Every row comes from one small tree of marks. The marks that hang from a mark follow it in brackets, in the order of their numbers. Every link used is in the known rows. Which tree was each row made from?
Known rows
q_254{q_268{q_612 q_671{q_823} q_877}}: -.11  -.36  .11  -.20  -.23  -.44  -.17  .12  .00  .09  -.09  .41  .00  -.14  -.21  -.27  -.15  .11  -.17  -.19
q_823{q_650}: -.07  .06  .14  -.19  -.24  -.03  .18  .10  -.13  -.15  .04  .12  -.05  -.01  -.03  .40  -.17  .05  -.28  .27
q_204{q_268{q_612 q_671{q_823{q_254} q_981} q_877}}: .13  -.52  .05  .03  .03  -.55  .09  -.08  -.39  .00  -.25  .41  .08  .10  -.34  .02  -.42  .17  -.20  -.22
q_139{q_612 q_671 q_877}: .35  .10  .12  .10  -.25  .10  .33  -.03  .22  .42  .06  .08  -.02  .03  -.12  -.23  -.41  -.08  -.28  .48
q_139{q_671{q_823}}: .33  .31  .31  -.13  -.36  -.18  -.09  -.21  -.29  .06  .19  -.14  .37  -.06  -.24  .23  -.06  .19  .10  .18
q_612{q_268{q_671{q_823} q_877}}: .14  -.28  -.07  .06  -.44  -.11  .08  .11  -.20  -.05  -.19  .29  .26  -.22  -.19  -.03  -.28  .00  .16  .00
q_981{q_671{q_268{q_612 q_877} q_823{q_254 q_650}}}: -.29  -.12  .49  -.28  -.61  -.19  .20  -.10  -.24  -.22  .05  .34  -.28  .06  -.25  .46  -.44  .44  -.20  -.17
q_981{q_671{q_268{q_612} q_823}}: .06  .13  .38  -.12  -.27  .15  -.16  -.16  -.19  -.13  .00  .17  -.04  -.22  -.12  .24  -.17  .20  .08  .30
q_981{q_671{q_268{q_612 q_877} q_823{q_650}}}: -.27  -.08  .39  -.19  -.56  -.04  .00  -.10  -.27  -.20  -.03  .32  -.31  -.06  -.18  .43  -.38  .20  -.06  .12
q_612{q_268{q_877}}: .08  -.42  -.01  .06  -.15  .08  .12  .15  -.24  -.08  -.18  .36  -.08  .03  -.14  -.01  -.36  -.17  -.15  .10
q_612{q_268{q_671{q_823{q_650}}}}: .12  .05  -.04  -.08  -.52  .01  .28  .17  -.28  -.09  -.03  .15  .24  -.34  -.07  .30  -.18  .14  .21  .07
q_671{q_268{q_612} q_823 q_981}: .28  .00  .20  -.05  -.12  .01  -.27  -.16  -.18  -.03  -.09  .23  .05  -.04  -.34  .23  -.21  .17  .02  .30
q_204{q_268{q_612 q_671{q_823} q_877}}: .02  -.50  .03  .02  -.07  -.40  -.08  .06  -.33  -.11  -.22  .35  -.08  -.17  -.25  -.09  -.30  -.12  -.11  .01
q_981{q_671{q_268}}: .06  .24  .24  .01  -.19  .19  -.03  -.08  -.04  -.10  -.07  .13  -.09  -.26  .11  .12  -.23  .10  -.01  .42
q_254{q_268{q_612 q_877}}: -.17  -.51  .15  -.21  .05  -.24  -.12  .16  -.05  .07  -.08  .47  -.33  .10  -.16  -.25  -.22  -.06  -.49  -.06
q_612{q_268{q_671{q_823 q_981}}}: .46  -.01  -.14  .12  -.18  .03  .06  -.02  -.32  .09  -.24  .20  .53  -.24  -.11  .12  -.19  .11  .31  .18
q_823{q_254{q_268{q_612 q_671{q_981} q_877}} q_650}: -.24  -.46  .04  -.27  -.13  -.51  .30  .10  -.04  .21  -.12  .46  -.21  .19  -.12  -.03  -.39  .31  -.55  -.30
q_139{q_612 q_671{q_981}}: .48  .21  -.03  .09  -.11  -.06  .27  -.29  -.08  .33  -.09  -.03  .16  .18  -.22  -.02  -.25  -.01  -.22  .52
q_981{q_671{q_823{q_650}}}: -.07  .34  .36  -.21  -.41  -.01  .15  -.11  -.38  -.19  .03  .10  .25  -.11  -.01  .62  -.13  .27  .07  .16
q_268{q_612 q_671{q_823 q_981} q_877}: .09  -.37  .02  -.05  -.22  -.34  -.14  -.13  -.17  .13  -.24  .29  .26  .11  -.31  .10  -.29  .08  -.06  .19
q_254{q_268{q_612 q_671{q_823{q_650} q_981} q_877}}: -.14  -.29  .05  -.22  -.28  -.47  -.03  .02  -.19  .14  -.16  .44  .01  .01  -.19  .07  -.26  .21  -.20  -.19

Which tree is each row?
-.14  -.50  -.02  -.13  -.18  -.25  .01  .09  .07  .09  -.15  .26  -.11  .02  -.17  -.11  -.30  -.11  -.34  .30 -> q_268{q_612 q_671 q_877}
.40  -.10  -.11  .21  -.39  .20  .38  .22  .18  .23  -.18  .37  .22  -.32  -.11  -.30  -.40  -.03  .15  .27 -> q_139{q_612{q_268{q_671{q_823}}} q_877}
-.38  -.20  .50  -.42  -.33  -.37  .23  -.01  -.32  -.07  .06  .44  -.17  .14  -.16  .26  -.27  .46  -.34  -.50 -> q_981{q_671{q_823{q_254{q_268{q_612 q_877}} q_650}}}
.29  .16  .17  .11  -.65  -.21  .05  -.21  .05  .04  .03  .09  -.11  -.06  -.41  -.16  -.37  .09  -.06  .18 -> q_139{q_612 q_671{q_268{q_877} q_823}}
.14  -.22  -.11  .05  -.48  -.14  .23  .02  -.39  .00  -.25  .32  .25  -.07  -.17  .32  -.39  .09  .16  -.01 -> q_612{q_268{q_671{q_823{q_650} q_981} q_877}}
.17  .12  .15  -.17  -.38  -.38  .13  .01  .04  -.08  .06  .05  .46  -.15  -.19  .14  -.10  .40  .00  -.07 -> q_268{q_671{q_823{q_254}}}
.07  -.29  .09  .05  -.19  -.59  .15  .06  -.24  -.21  -.14  .29  .14  -.13  -.21  -.06  -.35  .17  -.12  -.34 -> q_204{q_268{q_671{q_823{q_254}} q_877}}
.10  -.26  -.14  .06  -.11  -.28  .01  -.07  -.01  .14  -.29  .24  .20  .08  -.05  -.02  -.35  -.02  -.17  .30 -> q_268{q_671{q_981} q_877}
-.05  -.21  .23  -.12  -.41  -.16  -.11  -.11  -.24  -.12  -.11  .37  -.21  .12  -.38  .42  -.43  .16  -.14  .11 -> q_671{q_268{q_612 q_877} q_823{q_650} q_981}
-.05  -.64  .09  .01  .21  -.18  .00  .12  -.38  -.14  -.21  .42  -.42  .10  -.21  -.07  -.37  -.31  -.44  .12 -> q_204{q_268{q_612 q_877}}
.28  -.03  .03  -.08  -.38  -.12  .31  .11  -.16  -.05  -.01  .16  .41  -.24  -.19  .07  -.17  .31  .14  -.15 -> q_612{q_268{q_671{q_823{q_254}}}}
.16  .28  .37  -.17  -.53  -.26  .52  .04  .11  .32  .28  .22  -.04  .01  -.19  -.09  -.38  .43  -.31  -.34 -> q_139{q_612 q_671{q_823{q_254{q_268} q_650}} q_877}
.04  -.36  .03  -.09  -.11  -.45  -.22  -.05  -.11  .22  -.22  .45  .14  -.01  -.23  -.19  -.21  .15  -.14  -.12 -> q_254{q_268{q_612 q_671{q_823 q_981} q_877}}
-.01  -.43  -.02  .01  -.12  -.42  .07  -.01  -.52  -.04  -.29  .39  -.08  -.01  -.21  .24  -.44  -.01  -.14  .01 -> q_204{q_268{q_612 q_671{q_823{q_650} q_981} q_877}}
-.07  -.25  .30  -.19  -.45  -.31  .08  -.10  -.20  -.14  -.03  .36  -.20  .25  -.45  .45  -.48  .42  -.26  -.18 -> q_671{q_268{q_612 q_877} q_823{q_254 q_650} q_981}
-.05  .42  .36  -.13  -.56  .07  .06  -.11  -.23  -.26  .06  .10  .00  -.30  .02  .52  -.22  .31  .16  .18 -> q_981{q_671{q_268 q_823{q_650}}}
-.15  -.33  .31  -.33  -.19  -.49  .12  -.02  -.30  .02  -.03  .50  -.08  .33  -.35  .25  -.32  .43  -.43  -.53 -> q_671{q_823{q_254{q_268{q_612 q_877}} q_650} q_981}
-.10  -.41  .15  -.07  -.20  -.04  -.15  .06  .05  -.09  -.09  .33  -.46  .02  -.26  -.05  -.38  -.09  -.35  .28 -> q_671{q_268{q_612 q_877}}
.60  .33  .15  .26  -.41  .10  .07  -.26  .14  .39  -.01  .13  .10  -.08  -.25  -.11  -.49  .15  .08  .38 -> q_139{q_612 q_671{q_268 q_823 q_981} q_877}
-.06  -.64  -.08  .05  .09  -.29  .05  .15  -.22  -.01  -.26  .36  -.31  -.11  -.11  -.24  -.37  -.26  -.35  .18 -> q_204{q_268{q_612 q_671 q_877}}
.03  .02  .17  -.01  -.50  -.20  -.10  -.12  -.22  -.21  -.11  .31  -.05  .03  -.26  .44  -.41  .21  -.01  .05 -> q_671{q_268{q_877} q_823{q_650} q_981}
.02  -.51  -.11  -.03  -.03  -.26  -.02  -.06  -.04  .21  -.28  .30  .03  .15  -.18  -.03  -.35  -.06  -.30  .37 -> q_268{q_612 q_671{q_981} q_877}
.26  .16  .00  -.03  -.09  -.34  -.16  -.04  -.08  .16  -.14  .25  .44  -.22  -.02  -.10  -.03  .26  .09  -.08 -> q_254{q_268{q_671{q_823 q_981}}}
.10  .22  .02  -.14  -.27  -.35  .02  .01  -.15  .08  -.09  .25  .30  -.22  .01  .16  -.09  .32  .01  -.12 -> q_254{q_268{q_671{q_823{q_650} q_981}}}
-.10  -.25  -.06  -.07  -.15  -.39  -.03  .15  .15  .11  -.12  .35  -.05  -.16  .04  -.39  -.20  .00  -.28  -.09 -> q_254{q_268{q_671 q_877}}
